Every row comes from one small tree of marks. The marks that hang from a mark follow it in brackets, in the order of their numbers. Every link used is in the known rows. Which tree was each row made from?
Known rows:
k795{k583 k946}: [  8.5   6.8   3.9   0.9  -6.3   4.4  -9.1   6.8  25.9 -11.2   7.8  23.1
 -20.9  21.9  -6.7   0.2   5.4  -1.4  -5.7   3.4   6.1  -7.8  19.2   2.8
 -11.9 -11.5]
k795{k946{k31}}: [ 15.6   1.6   2.3   3.2  -5.1  -1.6  -5.6  18.8  15.6  -1.9  11.8   9.2
  -5.7   7.0 -22.6   2.6 -11.0  -2.9  -3.2   7.5  16.4  -3.0  19.7   8.3
 -16.8  -4.2]
k785{k113 k583{k31{k401 k946}}}: [-37.6  16.1 -14.5   0.4  29.3  14.9   7.7   4.2  -3.8  36.6  -7.1 -40.3
 -13.6  42.7  23.4   4.3   4.6 -39.1  14.3  11.8   6.7  36.7  18.5  -8.7
 -37.2   6.4]
k785{k113 k583{k31{k401}}}: [-27.0  11.3  -7.3   0.3  18.8  23.1   2.4   2.8  -2.1  29.4  -1.0 -27.3
  -5.9  31.5   5.8   3.5   1.2 -28.4   6.8   6.9   2.1  36.3  18.0  -0.9
 -40.6  -1.5]
k583{k785{k113}}: [-11.0 -14.2   3.9 -12.5   9.1   8.2 -11.9  12.5  -9.9  13.8   3.2  -2.6
   4.0  11.6  -9.0 -11.7 -13.5 -13.6  -1.8   0.7   7.7   8.7  19.4  -6.0
  -5.4  13.6]
k401{k31{k946{k795{k583}}}}: [ -4.7   0.8 -15.9   8.3   2.2  -8.0 -16.4  18.6   2.4  -0.9 -12.4   1.8
  -0.3  34.9   4.4 -14.0   3.3  -7.5  14.2  20.7  -8.6  -1.1  10.5   0.8
   3.1   8.7]
k31{k401 k946{k795{k583}}}: [-27.5   5.8 -24.1  17.4  21.7   5.0   6.2  11.4   6.5   3.6  -4.4  -4.3
 -13.7  37.7  33.9 -20.7   7.1 -28.9   4.3  17.7   1.3  -1.3  -9.2  -6.2
  -2.7  28.6]
k401{k31{k946{k795}}}: [ -7.0   1.0 -18.6   8.0   0.7  -5.3 -19.5  20.8  -4.9   9.6 -18.0  -4.8
   7.3  26.5   6.4  -9.7   2.0  -9.0  13.3  16.5  -3.3   2.8  12.2  -4.3
   7.2  17.9]
k798{k40{k785{k113}}}: [ -6.3 -22.3   5.1   7.5   4.9   4.7 -27.0  -7.6  23.0  18.7 -13.5 -10.1
   6.0 -21.6   1.8  -9.5 -16.5  -8.6   8.0 -19.4 -15.9  -3.4   9.6  -7.6
 -20.1   7.8]
k795{k583 k946{k31}}: [ 17.9   2.7   5.2   5.2  -3.5  -5.9  -1.8  16.2  25.0 -16.2  19.3  18.7
 -14.9  19.3 -25.5  -1.6  -8.8   1.7  -3.1   9.0  11.1  -8.1  18.6  14.7
 -24.1 -15.0]
k798{k40{k785} k583}: [ -7.8  -7.7   2.6  28.8 -16.0  -7.2 -25.7 -22.2  26.6   1.4 -15.3 -17.6
   8.2 -23.2  13.9  -6.0 -23.4  -6.1  -8.1 -18.9  -7.3 -29.2 -21.0   1.1
 -15.3   8.5]
k785{k113 k583{k31{k946}}}: [-28.6  11.2  -7.2 -10.1  17.4   7.1   5.3   1.0   3.2  35.9  -4.6 -34.2
 -10.9  28.2  12.9   7.9  -3.7 -30.7  17.4   8.5  -1.0  31.4  23.1  -5.2
 -31.2  -6.5]
k40{k785}: [  2.3  -0.6   6.0   5.7 -16.3   2.1  -4.9  -7.0   8.9  10.4  -5.2  -4.6
   9.9   0.2   6.4  -5.6   4.8   1.3   8.0 -12.9  -1.9  -5.0  -8.9 -10.3
   5.0  -1.5]
k946{k795{k583}}: [ -4.1  -9.3  -5.8  10.1  -5.6   1.1  -1.1   6.7  15.5  -7.1   6.9  19.8
  -2.8   9.6  -0.8 -19.1  -4.3  -3.9  -4.5   9.6 -15.3  -6.9  -1.7   6.9
   6.5   3.7]
k40{k166 k785 k795{k583 k946{k31}}}: [ -2.2 -10.5  15.2  21.4 -34.8  -0.1 -11.8  11.8  34.0 -14.7  29.0  15.4
  -5.1 -18.8 -18.3   3.1  -6.7   5.8  -3.3 -13.0  -4.6  -1.7  -4.5   8.1
 -14.6 -11.7]
k583{k31{k401} k785{k113}}: [-22.8  15.1   5.3  -4.3  29.0  11.8  -5.3   5.3 -14.9  26.8   2.5 -19.0
  -0.1  41.5   7.9 -12.2   2.2 -18.3  -3.9  11.0  20.0  21.2   8.0 -21.6
 -23.0  18.8]
k166{k583}: [ -5.1   4.8   1.5   1.6   8.3   5.7   1.6   2.9  -3.3  -4.7  13.2 -11.1
   6.2   7.4   8.8   5.2  -7.8  -1.5  -3.2  14.9   0.2  -6.0   2.3   3.3
 -10.3  18.9]
k798{k583{k785}}: [-11.3   0.5   0.1  10.2 -13.5  -3.7  -9.9  -3.8  -5.0  -6.0   3.4 -12.7
   6.4  10.3   4.9  -4.4 -18.5  -9.6 -17.2  -0.1  16.6 -18.2 -13.4   1.3
  -2.7  11.8]
k583{k31 k785{k113}}: [-12.2   6.6  13.5 -14.5  14.2   2.4  -6.8   2.8  -6.9  26.5   5.0 -12.9
   1.7  28.1  -3.7  -7.5  -7.1  -6.5  -2.7   7.7  12.3  15.1  14.0 -18.8
 -16.1   4.4]
k798{k40{k31 k785 k795}}: [ -9.4  -9.4  19.7  26.4 -11.3  -0.1 -24.1  -3.0  27.0  10.1  -2.2 -16.2
  17.2 -41.2  -6.9 -21.5 -32.0   9.5  17.4 -33.5 -22.4 -13.9 -20.5 -13.1
 -18.4  11.1]
k31{k401 k946{k795}}: [-26.6   6.0 -25.9  18.1  22.3   8.0   3.4  13.5  -0.7  15.7 -11.1  -9.9
  -5.5  29.1  35.6 -19.5   6.7 -31.3   5.5  15.2   6.1   1.8  -7.5 -10.0
   2.0  37.6]
k798{k40{k166 k785}}: [ -4.7 -15.9   8.5  21.3 -12.0  -5.6 -14.0 -17.0  23.2  -5.8  -7.1  -4.0
   2.9 -37.0  -5.9  -3.8  -7.5   8.8  -7.8 -14.3  -4.3  -3.6  -0.5  -3.9
  -5.9   0.5]
k946{k31}: [ 11.9  -3.6   1.0   4.9   3.2 -10.4  10.6  11.4   0.2  -5.4  13.0  -5.6
   7.3  -2.6 -20.2   1.0 -15.9   2.0   3.2   6.9   3.7   1.0  -0.7  12.1
 -13.1  -3.6]
k583{k31{k401 k946{k795}} k785{k113}}: [-36.7  11.1  -9.7   0.9  32.4   9.9  -4.9  14.9  -7.8  40.1  -4.8 -23.6
  -4.5  53.0  28.9 -24.8  -2.6 -35.8   1.2  21.9  16.4  17.1   7.0 -29.2
 -13.0  39.1]
k40{k31 k166 k795}: [-20.8  -9.0  13.0  15.6 -15.2  -6.6  -0.5   8.8   7.4 -12.4  12.9  -8.8
   4.8 -46.0 -16.1  -6.1 -14.0  12.8   5.2 -20.4  -9.4  14.6 -15.0  -4.6
  -2.7   3.6]
k583{k31{k401} k785}: [-11.5  28.7   6.1   6.4  16.7   6.7   5.1  -0.5 -17.0  12.7   6.3 -15.1
   0.5  46.2   9.8 -12.3   4.6  -3.7  -9.4  14.8  28.8   9.5  -8.4 -21.2
 -14.9  14.3]
k31{k401}: [ -9.9   7.3  -9.3  10.7  13.8  10.8   0.9   3.9  -9.6   1.1  -3.6  -7.1
  -3.2  15.6  14.7  -4.2   8.9 -12.6  -1.4   3.6   9.7   6.3  -6.7  -1.4
  -8.6  16.0]

Write each row's tree:
[-22.2   0.5  -2.2   7.3  17.2  11.5  -6.5  12.9   3.7  15.2   7.4   4.0
  -4.5  43.8   5.0 -27.7  -2.5 -17.8  -6.8  17.3   1.5   8.7   3.0 -10.4
 -12.6  18.0]  k946{k795{k583{k31{k401} k785{k113}}}}
[-40.9   9.5 -21.0   7.1  24.6  18.7   2.6  11.2   3.1  42.2  -7.4 -32.2
  -8.4  40.3  24.4  -7.3  -1.2 -44.1  13.2  14.8  -1.6  34.4  15.8  -9.0
 -29.7  15.7]  k785{k113 k583{k31{k401 k946{k795}}}}
[-22.0 -24.1  12.9  23.0  -7.3  14.5 -27.7   2.7  26.4  23.8  -0.7 -26.2
  13.6 -38.6 -13.7 -18.0 -39.4 -13.5  26.2 -35.9 -30.5   8.4   2.4  -1.1
 -38.1   5.4]  k798{k40{k31 k785{k113 k583} k795}}
[ -0.8  20.0  15.5  -3.8   4.4  -7.2   5.6  -4.6   2.7  -1.8  16.8   0.1
  -5.8  40.9  -5.3  -9.7  -1.3   7.4  -7.4  14.4  13.2   0.5  -3.4 -11.6
 -12.3 -10.9]  k795{k583{k31 k785}}
[-16.4  28.6   7.1  -4.3  20.1  -2.8   9.4   2.3 -13.5  15.9  15.3 -31.3
   2.4  48.0  23.1  -1.2 -10.0  -4.8  -3.0  31.5  22.7  -4.5   3.0 -21.5
 -14.0  24.3]  k166{k583{k31{k946} k785}}
[-25.2 -26.3   0.2  15.6   0.1  -7.2 -25.6  -8.8  10.2  -9.2  -3.9 -16.2
  -1.6 -28.9  -5.4  -5.2 -34.4 -13.7 -26.7  -6.0   5.7  -7.9   9.6   4.0
 -20.0  16.0]  k798{k40{k166} k583{k785{k113}}}
[-21.3  17.1 -11.6   8.9  -2.8   4.0  11.6   1.0   6.4  26.8  -0.1 -22.6
  -5.8  32.5  15.5  -4.1  -3.0 -20.5   7.0  17.6   0.5  16.3   5.6  -6.0
 -12.8  -2.7]  k785{k583{k31{k946{k795}}}}
[-25.8  36.1  -5.0   5.7  34.6   2.7  14.1  -1.5  -8.0  14.7   5.5 -36.6
  -4.1  43.9  40.6   5.1   6.4 -16.3   1.8  28.5  15.0   3.4  -7.3 -18.0
 -24.2  30.5]  k166{k583{k31{k401 k946}}}
[-26.8 -23.7   4.0  11.7 -36.3  27.2 -27.1  11.6  28.9  15.2  10.8  -0.5
  -7.4 -25.0  -7.2   9.2  -4.2 -20.6   2.2 -25.4 -13.7  24.4  24.0   2.2
 -20.2  -3.5]  k40{k166 k785{k113 k583} k795{k946}}
[  9.4   7.9  -4.3  14.6   6.1   7.5  -4.2  22.1   8.6  -1.6   7.8   3.4
  -7.9  20.5 -10.8  -2.4  -3.6 -11.8  -4.6   8.8  24.3   2.1  14.0   8.1
 -23.4   8.0]  k795{k946{k31{k401}}}
[-29.2   4.8  -1.9  -9.8  18.9   0.9  -5.7  12.9  -0.6  40.0  -3.4 -15.8
  -1.7  37.9  15.0 -21.0 -12.0 -25.1   2.5  18.5  10.0  12.3  12.1 -28.9
  -5.7  24.4]  k583{k31{k946{k795}} k785{k113}}
[-27.4 -24.3  19.2   9.8 -19.2   2.6 -17.2   6.5  17.3  12.2   4.3 -16.7
  12.5 -50.5 -13.5 -11.4 -12.3  -0.5  18.3 -38.0 -19.1  22.2 -10.1 -14.6
  -7.9   5.3]  k40{k31 k166 k785{k113} k795}
[-17.4  18.7  -4.7   3.2   9.1  -8.1   7.7   0.3  10.5  27.0  -6.9 -13.4
  -6.9  24.9  24.3  -9.8   0.9  -9.6   5.7  17.5   1.5   1.8  -5.9 -21.7
   1.5  12.1]  k583{k31{k946{k795}}}
[-28.1  21.2   0.7  -5.0  36.4   1.5   5.1   4.9  -3.5  17.3   3.7 -21.0
 -15.5  60.4  22.2 -14.2   4.6 -24.1   4.1  20.2  17.6  14.4   6.4 -21.4
 -25.8  13.4]  k795{k583{k31{k401 k946} k785{k113}}}
[  8.6  10.0  -4.1  14.2   8.6   4.8  -0.7  18.8  18.9 -16.0  17.4  12.4
 -16.7  34.2 -13.2  -3.9  -1.0  -9.5  -3.4  13.9  18.9   0.0  12.9  14.3
 -31.5  -3.4]  k795{k583 k946{k31{k401}}}
[-15.8 -23.1   5.0   0.0 -12.6   4.3  -8.5  -4.4  12.0   7.8  -6.5  -6.4
   1.6 -24.6  -2.8   1.7   6.6  -8.1   2.5 -14.5  -3.4  20.2   7.6  -8.6
   1.5  -3.7]  k40{k166 k785{k113}}
[-11.0 -18.4 -10.0  16.0  20.4   8.7  -2.1  31.4   1.8   0.8  18.5   5.3
   5.5  30.7 -15.7 -30.1 -20.7 -27.4  -2.4  19.1   3.4   7.3   6.2  10.6
 -20.2  23.6]  k946{k31{k401} k795{k583{k785{k113}}}}
[ -5.1  -6.7 -15.5  23.7  10.8   4.6   3.7  23.5  -0.3   4.0   8.7   0.6
   9.9  10.0  -7.5 -18.9 -12.4 -15.5  -2.0  14.6   2.8   3.3  -8.7  12.1
 -10.4  23.3]  k946{k31{k401} k795}
[  0.0  -7.4   7.8 -10.6   1.7  11.9 -20.7  18.1  16.6  -0.1  11.2  21.3
 -16.7  33.2 -13.7 -11.8  -4.5 -14.6  -9.5   4.4  13.5  -1.6  34.4  -1.2
 -16.2   0.2]  k795{k583{k785{k113}} k946}
[ -2.9  -4.9  -8.7  23.7  10.3   4.3   4.3  27.3  -2.7  -9.0  22.7   8.4
   8.2  36.2 -14.8 -29.9 -18.6 -15.4  -7.6  22.7  11.2  -2.1  -6.1  12.8
 -12.9  20.3]  k946{k31{k401} k795{k583{k785}}}
[-18.0   2.9  -0.3  -8.8   6.0  13.4   0.5  -0.3   3.9  28.9   1.2 -23.3
  -5.8  17.2  -4.7   7.9  -5.4 -20.0   9.4   1.1  -5.6  34.1  22.5   0.4
 -32.3 -12.9]  k785{k113 k583{k31}}
[-23.2   5.5  13.1   7.1   5.3  -8.9   0.7  14.5   5.7  -1.2  17.9 -15.4
  -0.5  10.3   1.8 -25.4 -24.0  -3.4  19.4  -8.7  -2.0  -6.3 -15.7 -15.0
 -10.4  13.3]  k40{k31{k946} k795{k583{k785}}}
[-25.3  12.0   6.6 -17.8  25.0  -3.4  -0.5   5.1  -6.0  36.0  -1.4 -26.9
  -7.1  38.6  15.7  -8.8  -6.8 -18.9   6.6  14.9  18.0  13.9  12.7 -28.3
 -13.3  13.2]  k583{k31{k946} k785{k113}}
[-18.7  30.1   3.4  -3.9  21.8  -7.0  12.8  -1.7  -1.5  13.7   7.5 -32.9
  -2.0  31.5  29.9  10.0  -2.2  -5.9   4.0  26.1   8.4   0.6  -0.8 -17.0
 -18.2  18.1]  k166{k583{k31{k946}}}
[-13.0  13.4  -0.5  15.0   8.6   6.5   1.4   9.2   2.8   5.5  11.2   6.1
  -2.9  46.5   8.9 -26.5  -0.1  -9.1  -9.5  21.8   9.4   0.6 -10.1 -11.1
  -5.7  16.2]  k946{k795{k583{k31{k401} k785}}}
[-27.8  23.7  -3.0  33.8  11.0  -9.4 -13.4 -26.1  23.2  21.2 -23.8 -45.1
  -3.5  13.2  46.0  -5.8  -9.5 -20.6  -0.9  -5.1   9.4 -18.9 -30.2 -20.3
 -29.4  21.7]  k798{k40{k785} k583{k31{k401 k946}}}
[ -9.3  11.1  12.7  24.5 -12.3 -12.0 -20.2 -30.8  29.9  11.6 -15.5 -28.1
   4.7 -10.4  16.0  -1.1 -18.3   2.1  -8.8 -12.5  -3.8 -23.6 -25.1 -11.7
 -23.4   1.3]  k798{k40{k785} k583{k31}}
[-33.5  20.7  -1.9  -5.2  39.6   6.2   1.7   7.7 -13.1  34.9  -4.0 -32.7
  -7.9  54.0  26.9 -12.8   1.2 -29.9   4.6  16.0  26.5  19.9   7.8 -31.3
 -22.7  28.7]  k583{k31{k401 k946} k785{k113}}
[ -4.7  -9.2  -2.2   8.9  -7.0   4.0  -4.1  13.0   5.3  -6.2  14.0  19.8
   2.3  23.8  -5.6 -26.5 -11.8  -5.0 -10.8  15.0  -2.5  -9.5   0.1   1.0
   7.2  10.7]  k946{k795{k583{k785}}}
[-14.1  11.9  -4.7  16.1   9.6   4.2   3.5   1.7  14.3   4.7   5.5   5.5
  -8.1  33.5  12.8 -17.9   6.1  -7.9  -4.0  17.0  -4.9   3.8 -12.0  -6.0
  -9.2   8.2]  k946{k795{k583{k31{k401}}}}
[ -3.0  -5.2 -13.8  26.3  12.2   2.5   6.6  21.3   9.1 -10.1  17.7   6.8
   3.0  20.8  -9.8 -21.2 -12.5 -12.8  -0.9  18.4  -2.5   0.9 -10.2  16.7
 -15.1  13.8]  k946{k31{k401} k795{k583}}
[ -0.2  -3.6   2.2   2.5  16.2  12.3 -11.3  31.7   8.8  -2.4  20.9   9.2
 -11.6  43.3 -20.9 -16.0 -11.5 -23.2  -6.1  14.5  25.8   6.3  29.3   7.8
 -36.8   7.9]  k795{k583{k785{k113}} k946{k31{k401}}}
[-12.5  19.1   9.1  -3.1  19.2  15.4 -14.3  13.4  11.8  10.2   9.3   4.3
 -23.0  59.9   1.3 -11.5   7.0 -17.1  -8.6  12.9  25.0  11.9  24.7 -15.8
 -34.2   5.3]  k795{k583{k31{k401} k785{k113}} k946}
[  7.7  -9.5  10.0  -6.4   5.1   2.3 -12.0  27.8  15.1  -3.3  23.3  14.9
 -10.0  30.9 -33.0 -11.6 -18.5 -13.1  -3.8  11.0  18.3   0.8  36.0   9.5
 -28.7  -3.1]  k795{k583{k785{k113}} k946{k31}}
[-22.9  -1.5  18.4  27.3  -8.4  -0.3 -17.4 -15.6  25.0   2.5  14.4 -17.8
   9.0 -33.1  10.0   4.8 -19.2  12.6  -5.9  -8.5 -16.3  -6.1 -14.6 -10.5
 -23.0  16.6]  k798{k40{k166{k583{k31}} k785 k795}}
[  6.9 -12.5  -5.0  14.6  -0.9  -6.4   6.8  19.0  15.8 -10.9  20.0  13.5
   4.5   7.7 -22.8 -17.6 -20.1  -3.4   1.4  16.6 -11.7  -5.2  -4.2  18.5
  -7.6  -1.5]  k946{k31 k795{k583}}
